Each row was made from one small tree. The marks that hang from a mark follow it in brackets, in the order of their numbers. Every link used is in the known rows. Write each row's tree.
Known rows
q245{q37{q435 q982}}: -2.68  -1.22  -1.39  1.65  -0.73  1.27  -1.61  -0.92  -0.48  0.32  0.31  -0.79  0.09  1.07  -0.38  -0.71  -0.92  1.05  1.59  -2.59  -0.18  1.86  2.10  -0.23  0.56
q673{q556 q847}: 1.02  -0.07  -0.01  2.57  -2.02  1.55  0.73  0.96  -0.05  3.07  -0.43  1.48  0.47  -0.88  -1.04  1.70  -0.02  1.65  0.13  1.41  0.15  -1.55  -1.21  -1.66  -1.85
q982{q37{q435} q847{q673}}: -2.01  1.25  0.07  -2.00  2.92  0.35  -0.03  -1.47  1.59  -0.18  -0.15  -2.28  -0.82  2.96  2.30  -0.09  1.37  2.45  0.76  0.53  0.40  1.85  0.46  -3.46  -2.95
q37{q435 q982{q847{q673}}}: -2.78  0.31  -2.47  -0.04  1.23  1.82  0.65  -2.42  -0.74  0.05  1.17  -2.40  0.27  0.33  1.04  -0.94  -0.02  2.53  0.14  -0.28  0.25  1.93  0.41  -3.76  0.67
q847{q673{q556{q435}} q982{q37}}: 1.08  1.97  0.57  -1.37  0.51  1.60  0.92  -0.15  0.62  0.05  -0.74  -2.09  0.00  1.11  2.99  1.69  -1.45  3.16  -0.85  -0.04  0.96  -1.46  -2.11  -3.44  -5.20
q982{q37{q435{q556}} q847}: -1.82  1.09  -0.73  -1.23  1.99  -0.50  -0.47  -1.64  1.05  -0.05  0.61  -1.60  -0.40  1.68  2.67  -0.47  1.81  0.93  1.60  0.68  1.00  2.34  1.70  -3.74  -2.72
q125{q556{q673}}: -0.10  -0.87  -0.91  -0.17  0.00  1.08  0.70  -1.54  1.52  -1.40  -0.20  -0.90  -0.56  -0.40  0.88  -0.23  -1.83  1.17  -0.42  0.04  0.62  1.23  -0.74  0.24  -0.56
q125{q556{q435{q37} q673{q847}}}: -0.48  -1.13  -1.58  0.03  -0.46  1.16  0.05  -0.69  1.81  -0.91  -0.39  -0.16  -1.35  -0.65  2.86  0.94  -1.04  2.06  -0.76  -0.12  0.98  0.76  -2.43  -2.45  -1.86
q245{q37{q435}}: -2.11  -1.33  -0.06  0.78  -0.92  0.19  -2.14  -0.76  0.43  0.35  0.16  -0.15  -0.36  1.29  -0.05  0.13  -0.66  0.07  1.25  -2.38  0.29  1.80  2.11  0.28  0.19
q982{q37{q435{q556}} q847{q673}}: -1.63  1.20  -0.09  -1.87  2.67  -0.16  -0.15  -1.62  2.31  -0.49  -0.46  -2.38  -0.57  2.36  3.27  -0.31  1.16  1.81  0.58  0.83  0.89  1.77  0.55  -4.37  -3.41
q556{q435 q673{q847{q982}}}: -0.74  0.15  0.54  0.05  -0.56  1.44  -0.29  1.20  1.07  0.32  -0.30  -0.73  -0.88  -2.03  3.71  1.80  -1.82  3.12  -1.09  -0.56  1.03  -0.03  -3.13  -3.85  -3.28
q125{q556{q435 q673{q847{q982}}}}: -0.11  -0.62  -1.36  -0.27  -0.89  1.66  0.56  -0.81  0.82  -0.92  0.20  -0.90  -0.36  -1.67  2.56  0.52  -2.00  2.08  -0.55  -0.07  1.48  0.43  -2.09  -2.11  -2.06
q673{q556 q847{q982{q37{q435}}}}: 0.80  1.05  -0.44  1.48  -1.95  2.45  0.66  -0.82  -0.62  3.47  0.40  0.80  0.61  0.09  0.07  1.97  -0.19  2.30  0.68  0.77  0.70  -1.55  -1.39  -3.38  -3.53
q37{q982{q847}}: -1.06  1.24  -1.06  1.24  1.18  0.82  1.31  -0.41  -1.65  -0.77  0.69  -1.19  0.12  -0.28  0.09  -1.03  0.19  1.54  1.39  0.54  -0.30  0.84  1.11  -1.36  0.60
q435{q556{q673}}: 0.25  -0.23  0.47  0.46  -0.07  -0.73  -0.45  -0.20  2.95  -0.86  -1.15  -0.69  -0.33  -1.43  2.90  0.09  -1.41  -0.05  -1.04  0.31  0.93  0.52  -0.61  -2.19  -1.81
q556{q125 q435 q673{q847}}: -1.08  -1.29  0.65  0.46  -0.78  1.59  -0.72  3.68  2.02  0.30  -0.39  -1.69  -1.42  -2.33  5.60  1.99  -1.17  3.97  -1.75  -1.01  1.94  1.39  -1.71  -4.85  -4.19
q982{q37{q435} q847{q673{q556}}}: -1.67  1.21  0.02  -1.31  2.43  0.57  0.29  -1.12  1.45  0.41  -0.16  -2.19  -0.74  2.66  2.03  0.46  1.25  2.99  0.69  0.91  0.51  1.81  0.57  -3.55  -3.52
q673{q556{q435}}: 0.28  -0.43  -0.75  0.92  -1.17  0.41  0.25  2.01  -0.63  0.90  0.23  -0.45  0.19  -1.66  1.07  1.41  -0.21  1.83  -0.45  0.46  0.91  0.12  -0.23  -1.43  -2.06
q847{q673{q556{q125}} q982{q37}}: 1.46  1.96  1.25  -0.91  0.43  1.87  1.11  -0.17  1.04  0.13  -0.73  -2.22  -0.26  1.65  3.01  1.83  -1.43  3.06  -0.89  -0.09  1.11  -1.18  -1.10  -3.40  -5.28
q982{q847{q673}}: -0.09  1.66  1.76  -0.57  2.04  -0.66  1.14  -0.19  0.81  -1.48  -0.44  -1.17  -1.01  0.86  1.44  0.48  0.09  1.02  0.13  1.26  0.41  0.49  0.46  -1.61  -0.62
q245{q37{q435 q982{q847}}}: -2.83  -0.48  -0.84  1.66  -0.07  0.78  -1.24  -1.03  -0.72  -0.18  0.63  -0.96  -0.29  1.13  0.02  -0.59  -0.55  1.17  2.18  -2.02  0.05  2.38  2.88  -0.65  0.60
q245{q37{q982}}: -1.41  -0.55  -0.07  2.24  -0.39  0.75  -0.99  0.43  -0.48  -0.44  -0.56  -0.40  -0.11  0.98  -0.68  -0.68  -1.09  0.78  1.94  -1.93  -0.68  0.81  2.02  1.17  0.15
q673{q556{q125} q847{q982}}: 1.81  0.90  0.66  2.33  -2.70  2.21  1.13  1.01  -0.75  2.63  0.56  0.59  0.21  -1.18  1.27  2.60  -0.76  2.09  -0.02  0.64  1.64  -1.54  -0.44  -3.58  -3.40
q556{q125 q435{q37{q982}} q673}: -1.63  -1.10  -0.35  0.38  0.39  1.06  -0.85  2.83  1.97  -1.23  -0.29  -2.12  -2.72  -0.91  6.58  2.03  -0.71  4.07  -1.90  -1.88  1.39  2.46  -1.22  -5.28  -3.72
q125{q556{q673{q847}}}: -0.03  -0.89  -0.87  0.42  -0.54  1.59  0.71  -1.48  1.63  -0.53  -0.41  -0.22  -0.42  -0.55  0.67  0.01  -1.68  1.48  -0.27  0.37  0.51  0.51  -1.49  -0.47  -0.87

Write each row's tree
-1.05  -1.14  0.61  0.56  -0.41  1.03  -1.11  3.07  2.78  0.13  -0.74  -0.73  -2.81  -0.95  6.45  2.97  -0.37  3.78  -2.01  -1.28  1.58  1.41  -2.28  -5.95  -4.40 : q556{q125 q435{q37} q673{q847}}
-0.44  -1.22  -1.53  -0.10  -0.72  1.53  0.37  -0.25  1.32  -0.83  -0.18  -0.84  -0.37  -1.61  2.20  0.25  -1.61  2.12  -0.63  0.07  1.20  0.74  -2.03  -1.70  -1.71 : q125{q556{q435 q673{q847}}}
-0.50  -0.79  1.60  1.14  -0.54  1.66  -0.22  1.95  2.55  0.73  -0.71  -0.87  -1.48  -0.78  3.30  1.68  -1.26  2.92  -1.29  -0.56  0.98  1.04  -0.90  -3.13  -3.03 : q556{q125 q673{q847}}
1.53  1.86  0.89  -0.65  -0.16  1.02  1.09  -0.53  0.45  -0.41  -0.50  -1.15  -0.66  0.31  3.01  2.50  -1.76  2.29  -1.67  -0.09  1.17  -1.65  -2.34  -3.64  -3.40 : q847{q673{q556{q435{q37}}} q982}
-0.33  0.75  1.31  0.45  0.10  1.71  0.04  -0.50  1.87  0.95  -0.86  -0.12  -0.98  0.19  1.61  1.29  -1.53  2.53  -0.28  -0.16  -0.07  -0.26  -2.35  -2.26  -3.00 : q556{q673{q847{q982{q37}}}}
0.44  -0.76  -0.46  1.02  -1.45  0.67  0.16  3.21  -0.47  0.74  0.48  -1.18  -0.15  -1.89  2.72  1.80  -0.18  2.39  -0.78  -0.02  1.85  0.75  0.65  -2.53  -3.02 : q673{q556{q125 q435}}
-0.22  -0.30  -0.59  1.62  0.24  -0.15  -0.55  -0.07  3.29  -1.27  -1.22  -0.72  -2.19  -0.01  5.50  1.00  -0.43  1.15  -1.36  -0.72  0.86  1.31  -0.55  -5.39  -2.69 : q435{q37{q982} q556{q125 q673}}
-1.11  0.23  -1.49  0.05  0.67  -0.24  -0.28  0.91  -0.61  -0.99  0.33  -0.48  -1.30  -0.32  3.16  0.80  0.95  1.57  -0.05  -0.48  0.49  0.76  -0.81  -3.45  -1.11 : q556{q435{q37{q982{q847}}}}
-1.55  0.22  0.47  2.27  0.24  0.28  -0.61  0.40  -0.72  -1.02  -0.20  -0.56  -0.52  1.06  -0.32  -0.52  -0.71  0.87  2.53  -1.39  -0.39  1.32  2.82  0.69  0.20 : q245{q37{q982{q847}}}
-2.43  -1.01  -3.32  1.10  -0.61  2.13  -0.37  -2.38  0.83  1.17  0.46  -1.60  0.89  -1.38  1.90  -1.04  -1.01  1.94  -0.56  -0.68  0.58  1.48  -0.86  -4.74  -0.35 : q37{q435{q556{q673{q847}}} q982}
-1.24  -1.15  0.52  -0.23  0.28  0.28  -1.23  2.97  2.60  -1.20  -0.43  -1.70  -3.06  -0.73  6.82  2.61  -0.54  3.40  -2.17  -1.77  1.69  2.42  -1.21  -4.92  -3.96 : q556{q125 q435{q37} q673}
-2.22  1.12  -0.58  -1.38  2.23  0.02  -0.36  -1.48  0.28  0.20  0.88  -1.50  -0.67  2.32  1.68  -0.27  2.01  1.58  1.80  0.39  0.53  2.48  1.59  -2.83  -2.23 : q982{q37{q435} q847}
-1.52  -0.47  -1.85  -1.30  0.64  0.53  -1.33  -1.43  1.52  1.02  -0.04  -1.20  0.41  1.50  1.87  -0.76  1.09  0.77  0.45  -0.49  0.47  1.26  0.07  -2.80  -2.77 : q982{q37{q435{q556}}}
-2.10  -0.87  -3.93  0.58  -0.54  1.53  -0.36  -2.51  -0.26  0.68  1.02  -1.70  1.35  -1.18  1.43  -1.57  -0.38  0.87  -0.21  -0.71  0.71  1.42  0.22  -4.02  0.47 : q37{q435{q556} q982}
-0.22  0.10  -0.81  2.07  0.06  0.12  -0.46  -1.24  3.22  -0.20  -1.68  0.68  -1.68  0.09  3.64  0.84  -0.36  0.91  -0.90  0.08  -0.08  -0.04  -2.19  -4.99  -2.01 : q435{q37{q982} q556{q673{q847}}}
-2.52  -1.01  -3.34  0.72  -0.24  1.81  -0.44  -2.41  0.78  0.52  0.65  -2.05  0.73  -1.27  2.09  -1.21  -1.09  1.76  -0.70  -0.92  0.63  1.97  -0.37  -4.24  -0.14 : q37{q435{q556{q673}} q982}
0.46  -0.54  0.76  1.12  -0.86  0.06  -0.45  1.07  3.29  -0.06  -1.12  -0.83  -0.52  -1.82  4.32  0.75  -1.28  0.66  -1.29  0.19  1.76  0.53  -0.43  -4.11  -3.04 : q435{q556{q125 q673{q847}}}
-2.03  -1.16  -3.73  0.70  -0.75  1.69  -0.39  -1.66  -0.09  0.58  1.27  -2.24  1.08  -1.31  2.56  -1.28  -0.33  1.22  -0.46  -1.07  1.36  1.86  0.86  -4.77  -0.21 : q37{q435{q556{q125}} q982}
-2.74  -0.41  -0.49  1.36  0.27  0.89  -1.12  -0.99  -0.06  -0.42  0.10  -1.40  -0.37  1.44  0.35  -0.46  -0.86  1.58  1.67  -1.93  0.00  2.09  2.33  -0.98  0.24 : q245{q37{q435 q982{q847{q673}}}}
0.53  -0.08  0.32  -0.26  0.17  0.76  0.63  1.38  1.43  0.04  -1.34  -1.43  -0.08  -0.22  1.61  1.25  -1.12  2.51  -1.82  0.51  0.49  -0.70  -1.80  -1.92  -2.43 : q847{q673{q556{q435}}}
1.12  -0.41  0.27  2.66  -2.33  1.82  0.67  2.12  0.18  2.92  -0.13  0.72  0.12  -1.16  0.58  2.12  0.00  2.17  -0.25  0.93  1.05  -0.90  -0.26  -2.81  -2.77 : q673{q556{q125} q847}
0.90  -0.09  1.01  0.20  0.08  0.97  0.82  1.37  1.85  0.18  -1.30  -1.54  -0.34  0.37  1.68  1.37  -1.10  2.37  -1.87  0.41  0.66  -0.44  -0.79  -1.85  -2.50 : q847{q673{q556{q125}}}
-0.57  -1.17  -1.62  -0.55  0.06  0.63  0.03  -0.78  1.69  -1.85  -0.19  -0.84  -1.50  -0.55  3.06  0.69  -1.14  1.78  -0.91  -0.48  1.07  1.46  -1.70  -1.72  -1.58 : q125{q556{q435{q37} q673}}
0.50  -0.37  0.73  1.34  -0.42  -0.71  -1.05  0.15  4.35  -0.33  -1.59  0.57  -2.44  0.12  5.57  2.08  -0.09  0.42  -1.63  -0.25  1.28  0.58  -1.28  -5.63  -3.34 : q435{q37 q556{q125 q673{q847}}}
-2.42  -1.27  -3.18  0.77  -0.45  2.00  -0.48  -1.58  0.95  0.40  0.85  -2.54  0.52  -1.41  3.25  -0.94  -1.06  2.13  -0.91  -1.22  1.24  2.42  0.25  -5.03  -0.80 : q37{q435{q556{q125 q673}} q982}
1.87  1.78  1.55  -0.34  -0.41  1.51  1.47  -0.22  0.53  -0.23  -0.34  -1.73  -0.19  0.27  2.64  2.13  -2.19  2.26  -1.60  -0.04  1.46  -1.40  -0.98  -3.02  -3.39 : q847{q673{q556{q125}} q982}
0.09  1.31  1.49  -0.03  1.30  -0.37  1.23  1.38  0.59  -1.14  -0.18  -1.79  -1.09  -0.09  2.72  1.35  0.02  2.21  -0.28  1.24  1.31  0.87  0.82  -2.85  -2.10 : q982{q847{q673{q556{q125 q435}}}}
0.34  -0.54  0.71  0.59  -0.33  -0.43  -0.49  1.03  3.18  -0.98  -0.89  -1.44  -0.69  -1.67  4.58  0.49  -1.40  0.43  -1.42  -0.12  1.83  1.22  0.31  -3.35  -2.74 : q435{q556{q125 q673}}
-1.73  -1.36  -0.23  0.96  -1.10  -0.32  -2.29  -0.88  1.18  0.07  -0.16  -0.23  -0.10  0.69  0.96  -0.10  -0.86  -0.60  1.01  -2.11  0.79  1.70  2.21  -0.66  -0.29 : q245{q37{q435{q556}}}
-0.40  -0.44  -2.68  -0.27  0.12  0.42  0.69  -1.04  -0.36  -1.97  0.68  -0.77  -0.72  -0.38  2.23  -0.16  0.02  1.06  0.31  0.15  1.11  1.06  -0.34  -1.94  -0.48 : q125{q556{q435{q37{q982{q847}}}}}
0.87  2.27  1.10  -1.98  1.32  1.33  0.75  -1.54  1.15  -0.58  -0.91  -1.80  -0.10  2.27  2.28  0.70  -1.27  1.92  -0.57  -0.31  0.29  -1.53  -1.96  -2.44  -3.75 : q847{q673 q982{q37}}
-0.06  1.57  -0.73  -1.44  -0.06  0.88  -0.24  -2.63  -0.24  0.32  0.93  -1.03  0.42  0.93  2.26  0.25  -0.31  0.43  0.58  -0.73  1.18  -0.06  -0.16  -3.16  -2.82 : q847{q982{q37{q435{q556}}}}
0.04  1.02  -1.12  1.39  0.78  -1.28  0.06  -1.48  1.39  -1.38  -0.61  0.32  -1.37  0.50  3.31  0.18  0.90  -0.52  0.24  0.56  0.39  0.42  0.17  -4.36  -0.85 : q435{q37{q982{q847}} q556}
-0.47  -0.87  -0.60  -0.43  -0.35  -0.24  -1.04  2.84  0.52  -0.86  0.42  -1.00  -1.84  -0.49  5.48  1.87  0.97  1.56  -1.24  -1.36  1.93  1.31  -0.07  -4.42  -2.75 : q556{q125 q435{q37}}
-1.75  0.91  -0.59  -1.19  1.85  -0.39  -0.53  -1.02  1.12  -0.15  0.76  -1.96  -0.59  1.58  3.47  -0.31  1.82  1.19  1.46  0.46  1.44  2.67  2.15  -4.32  -3.19 : q982{q37{q435{q556{q125}}} q847}
-2.45  -0.48  -0.97  1.84  -0.32  0.23  -1.36  -1.15  0.02  -0.51  0.33  -1.07  -0.05  0.51  1.01  -0.79  -0.74  0.50  1.99  -1.75  0.55  2.25  3.02  -1.61  0.11 : q245{q37{q435{q556} q982{q847}}}
-0.01  -0.95  -2.40  -0.67  -0.38  0.25  0.13  -0.90  0.24  -1.56  0.41  -0.31  -0.62  -0.34  2.18  0.15  -0.11  0.49  -0.27  -0.21  1.19  0.71  -0.89  -1.37  -0.70 : q125{q556{q435{q37}}}
-1.93  -1.45  0.18  1.45  -1.30  0.21  -2.32  -0.78  1.99  0.58  -0.56  -0.05  -0.43  0.51  1.27  0.34  -1.29  0.22  0.78  -2.03  0.67  1.58  1.31  -1.31  -0.89 : q245{q37{q435{q556{q673{q847}}}}}
0.33  1.15  -0.48  0.23  -1.18  1.54  -0.08  -1.69  0.21  2.04  0.20  0.54  0.65  0.25  1.29  0.65  -0.04  0.68  0.62  0.17  0.80  -1.49  -1.61  -3.83  -2.65 : q673{q847{q982{q37{q435{q556}}}}}
-0.91  1.31  -0.63  0.85  1.66  1.04  1.55  -0.42  -0.73  -1.06  -0.06  -1.76  -0.05  0.22  0.49  -0.91  -0.29  2.14  0.65  0.65  -0.38  0.42  0.31  -1.80  0.11 : q37{q982{q847{q673}}}
0.33  -0.23  -0.67  0.23  -0.69  1.75  0.97  -1.99  1.17  -0.62  -0.05  -0.28  -0.33  -0.60  0.95  0.29  -2.03  1.41  -0.17  0.21  0.80  0.17  -1.55  -0.87  -1.20 : q125{q556{q673{q847{q982}}}}
